(in the rows, 128 means zero)
Known rows, with every step that occurs
lador tolir: [115 188 158 143 125 142 191  93 114 114 134 140 148 144 178 153 125 125
 151 147 117 173 157 128 116 125 141]
lador tolir zuzuk vodi nilob: [128 121 174 122 172 125 156  98 119 135 147 122 131 173 146 141 116 173
 143 173 136 181 127 151 111 123 128]
zuzuk tolir: [172 109 197 189  65 127 171 164  90 114 111 119 107 121 191 146 132 168
 128 114 121 128 149 125  89 121 138]
vodi tovu nilob lador tolir zuzuk: [101 124  99 100 121 149 118 129 130 120 173 129 149  97  58 115 121 152
 140 127 123 118  97 111 128 111  44]
zuzuk tovu nilob lador tolir: [ 67 121 106 139 107 145 134 117 142 140 154 152 132 140 131 130 146 103
 131  92 101 140 141 102  91 145 179]
lopa vodi: [180 130 162 152  63 107 157 131 146  89  94  97 143 114 120 144 139  80
 113 129 113 100 157 133 207 131 210]
nulofu tolir zuzuk tovu: [133  94 169 118 154 124 119 133 153 140 130 117  91 172  65 103 143 162
 101 117 136 156 151 122 116 116 169]
zuzuk vodi: [158 100 156 216 108 111 155 117  92 106  93 129 139 170 178 147 121 141
 105 134 123 138 137 143 125 142 237]
tolir zuzuk: [180 128 197 107 143 105 149  67 129 120 109 117 116 151  82 119 127 152
 125 155 121 127 144 137 163 106 156]
vodi tovu nilob lador: [112 120  52 139  85 144 120 145 117 102 148 123 158  94 108 121 128 135
 120  99 117  92 100 108 131 122  78]
nulofu lopa vodi nilob lador tolir: [186 157  82 131 100 129 131 125 135  90 111 100 128 137 209 159 156  88
 121  99 157 198 120 122 177 122 151]
vodi lopa lador tolir zuzuk tovu: [ 83 145 145 155 102  97 122 139 112 143  99 127 125 119 122 144 108 115
 131 135 122  54 127 133 143 123  95]
tolir zuzuk vodi nilob: [174  70 159 136 156  95 127  99 111 123 111  98 118 183 127 128 127 182
 108 157 137 132 119 159 132 119 163]
nulofu lador tolir: [132 173 125 120 140 140 145 108 109 125 143 135 121 127 186 142 139 136
 115 138 130 202 147 142  71 137 170]
nulofu nilob lador tolir zuzuk tovu: [131 132 168 119 176 167 106 134 132 146 185 120 111 163 107 120 124 102
 127  99 133 157 152 107 102 118  99]
tolir zuzuk tovu nilob lador: [120  89 168  96 139 119 111  90 153 147 135 130 106 146  47 105 142 136
 122 121 107 119 132 113 128 125 172]
vodi lopa tovu: [170 109  93 164  85  93 177 165 111 116  57 118  98  78 135 151  95 107
 118 117 113   4 159 144 147 130 125]
tolir zuzuk vodi lopa lador: [160  98 180 169 130  82 106 123 104 136  78 119 114 138  99 130 105 150
 109 157 136  80 115 153 155 125 155]
nilob lador tolir zuzuk vodi tovu: [ 93 112 173 140 150 148 122  76 129 126 183 126 133 135  54 103 117 139
 153 138 147 144 122 131 110 111  82]
lador tolir zuzuk vodi tovu nilob: [109 123 183 119 160 133 144 129 119 141 157 140 140 142  90 136 103 170
 139 174 125 168 103 130 118 124 114]
tolir zuzuk tovu nilob: [140  97 187 102 136 108 127 105 142 148 123 131 111 160  62 116 133 141
 113 133 100 126 132 117 146 125 189]
nilob lador tolir: [ 99 175 121 138 128 159 152  65 130 111 159 144 143 121 148 123 142 108
 159 116 133 157 159 122 102 126 106]
lopa tovu nilob: [178 129  40  98  97 118 185 222 136 133  47 151 117  91 195 120 135  91
 120 102  92  46 162 128 160 152 181]
tovu nilob lador tolir: [102 187  56 102 126 162 128 115 140 121 137 168 148  89 191 143 148 115
 141 113 113 156 133 106 102 150 117]

Rows
[145  68 163 137 143 116  97 119 122 129 137 119 128 134  43 107 112 169
 117 144 131 115  94 132 140 120 129] | tolir zuzuk vodi tovu nilob lador
[105 129 165 145 157 136 112  59 128 129 159 133 114 113  81 131 112 141
 151 142 144 139 129 136  96 125  88] | nilob lador tolir zuzuk vodi lopa
[ 91  98  90 104 146 133 128  80 136 128 173 100 130 164 147 114 151 147
 142 112 142 134 134 137  79 115  84] | vodi nilob lador tolir zuzuk tovu
[161 101 113 146  48 112 138 182 141  93 117  93 159  83  84 140 126  99
 107 124 109  80 113 115 209 130 145] | lopa vodi tovu nilob
[129 133  40 120 106 124 153 177 132 138  87 148 105  38 148 150 107 103
 135 112 110  33 144 128 117 147  82] | vodi lopa tovu nilob lador tolir
[144 166 159  85 171 131 127  99 120 140 148 129 106 132 132 123 134 152
 118 157 135 208 143 147  80 127 151] | nulofu lador tolir zuzuk
[ 94  89 102 193 114 142 124 154 105 117 154 138 158 124 126 138 109 152
 120 124 129 130  92 125 100 140 132] | zuzuk vodi tovu nilob lador tolir
[117 106 119  95 159 140  89 140 168 147 140 133  91 143  73  91 155 156
 105  99 136 158 140 107  99 127 146] | nulofu tolir zuzuk tovu nilob lador
[ 94 143 190  91 155 132 156  99 142 153 151 147 120 152  93 130 123 145
 143 154 106 167 135 117 118 125 147] | lador tolir zuzuk tovu nilob
[174 121 135 117 117 120 117 111 148 109 128  95 107 162 128 136 153  97
 119 103 154 188 116 120 177 116 160] | nulofu lopa vodi nilob lador tolir zuzuk tovu
[ 92 148 153 144 119 115 119 173 109 141 107 131 161 160 142 104 122 116
 139 144 140  95 110 141 164 117 113] | lopa lador tolir zuzuk vodi tovu
[161 104  76 129  72 112 127 124 154  87 120  73 142 113 165 131 160  86
 119 102 138  91 143 140 171 132 140] | lopa vodi nilob lador
[ 81 151 106 135 105 102 110 163 120 150  91 143 130 100 144 148 112 119
 125 131 114  58 119 123 136 135  97] | vodi lopa lador tolir zuzuk tovu nilob
[115  94  83 186 135 133 128 115 105 112 138 113 145 168 219 141 137 154
 123 121 149 153 122 154  79 141 149] | zuzuk vodi nilob lador tolir
[132 106 147  97  88 129 118 154 166 114 157 102 146  73  23 120 124 103
 134 137 121  96 107 113 199 124  89] | lopa vodi tovu nilob lador tolir zuzuk
[ 77 169 126  98 117 122 118 180 136 160  98 154 149 150 172 108 143  90
 138 127 114 103 129 123 154 132 145] | lopa lador tolir zuzuk tovu nilob
[146 103  93 135  52 125 118 164 151  92 132  96 156  73  72 127 136  87
 115 107 118  73 113 115 198 131 127] | lopa vodi tovu nilob lador
[106 166 155 135 129 115 126 163 114 146  89 145 153 162 186 108 131 103
 137 147 135 114 129 144 158 131 150] | lopa lador tolir zuzuk vodi
[110 177  87  74 148 154 115 104 152 135 142 162 136  91 146 128 144 125
 143 126 114 160 130 111 112 141 103] | tovu nilob lador tolir zuzuk
[110 152 106 101 155 151 106 114 140 139 139 167 134 104 147 131 138 138
 136 131 118 166 117 115 104 150 134] | tovu nilob lador tolir zuzuk vodi
[ 88 151 112 122 117 123 109 204 118 149 103 148 165 139 161 107 126 119
 132 143 129  98 100 133 157 130 109] | lopa lador tolir zuzuk vodi tovu nilob
[109 170 130 141 108 101 123 136 107 131  85 131 133 101 152 147 106 125
 134 145 130  65 126 138 151 122  77] | vodi lopa lador tolir zuzuk
[152 132 150 150 181 156  88 139 112 139 165 122 109 129 121 143 103 122
 119 117 148 141 131 120  99 127  72] | nulofu nilob lador tolir zuzuk vodi lopa
[113 108 146 130 155 131 131 107 136 142 139 137 100  96  75 114 108 120
 156 132 142  93 145 142 103 129  93] | nilob lador tolir zuzuk vodi lopa tovu
[150 179  95 139 122 126 110 188 100 131  81 150 143 159 201 133 131 115
 115 120 150 180  75 115 178 121 141] | nulofu lopa lador tolir zuzuk vodi tovu nilob
[ 83 130 188 116 150 146 132  48 146 136 181 132 118 145  69 104 136 116
 157 121 132 147 153 120  98 115 113] | nilob lador tolir zuzuk tovu
[106 143  89 113 153 142  97 114 134 140 133 161 126  80 138 147 121 148
 134 134 122 141 108 119  98 152  98] | tovu nilob lador tolir zuzuk vodi lopa
[114 123  73  90 150 137 128  78 133 115 165 101 134 147 177 123 151 149
 148 124 147 144 137 143  93 114  57] | vodi nilob lador tolir zuzuk
[129 126 133 108 168 133 102 144 113 146 156 133 116 123 115 128 120 175
 104 158 135 196 100 142  73 136 141] | nulofu lador tolir zuzuk vodi tovu nilob
[160 112 133 135 179 150 105 186 121 153 144 125  92 118 113 126  96 104
 122 110 142  96 144 127 106 132  77] | nulofu nilob lador tolir zuzuk vodi lopa tovu
[185 180  40 100 126 143 162 177 132 124  67 165 103 110 217 133 144  75
 129  83 130 155 133 110 154 137 162] | nulofu lopa tovu nilob lador tolir
[160  72 142 132 160 106 105  89 121 122 126 100 115 170 118 113 132 171
 115 141 147 128 119 155 120 122 144] | tolir zuzuk vodi nilob lador
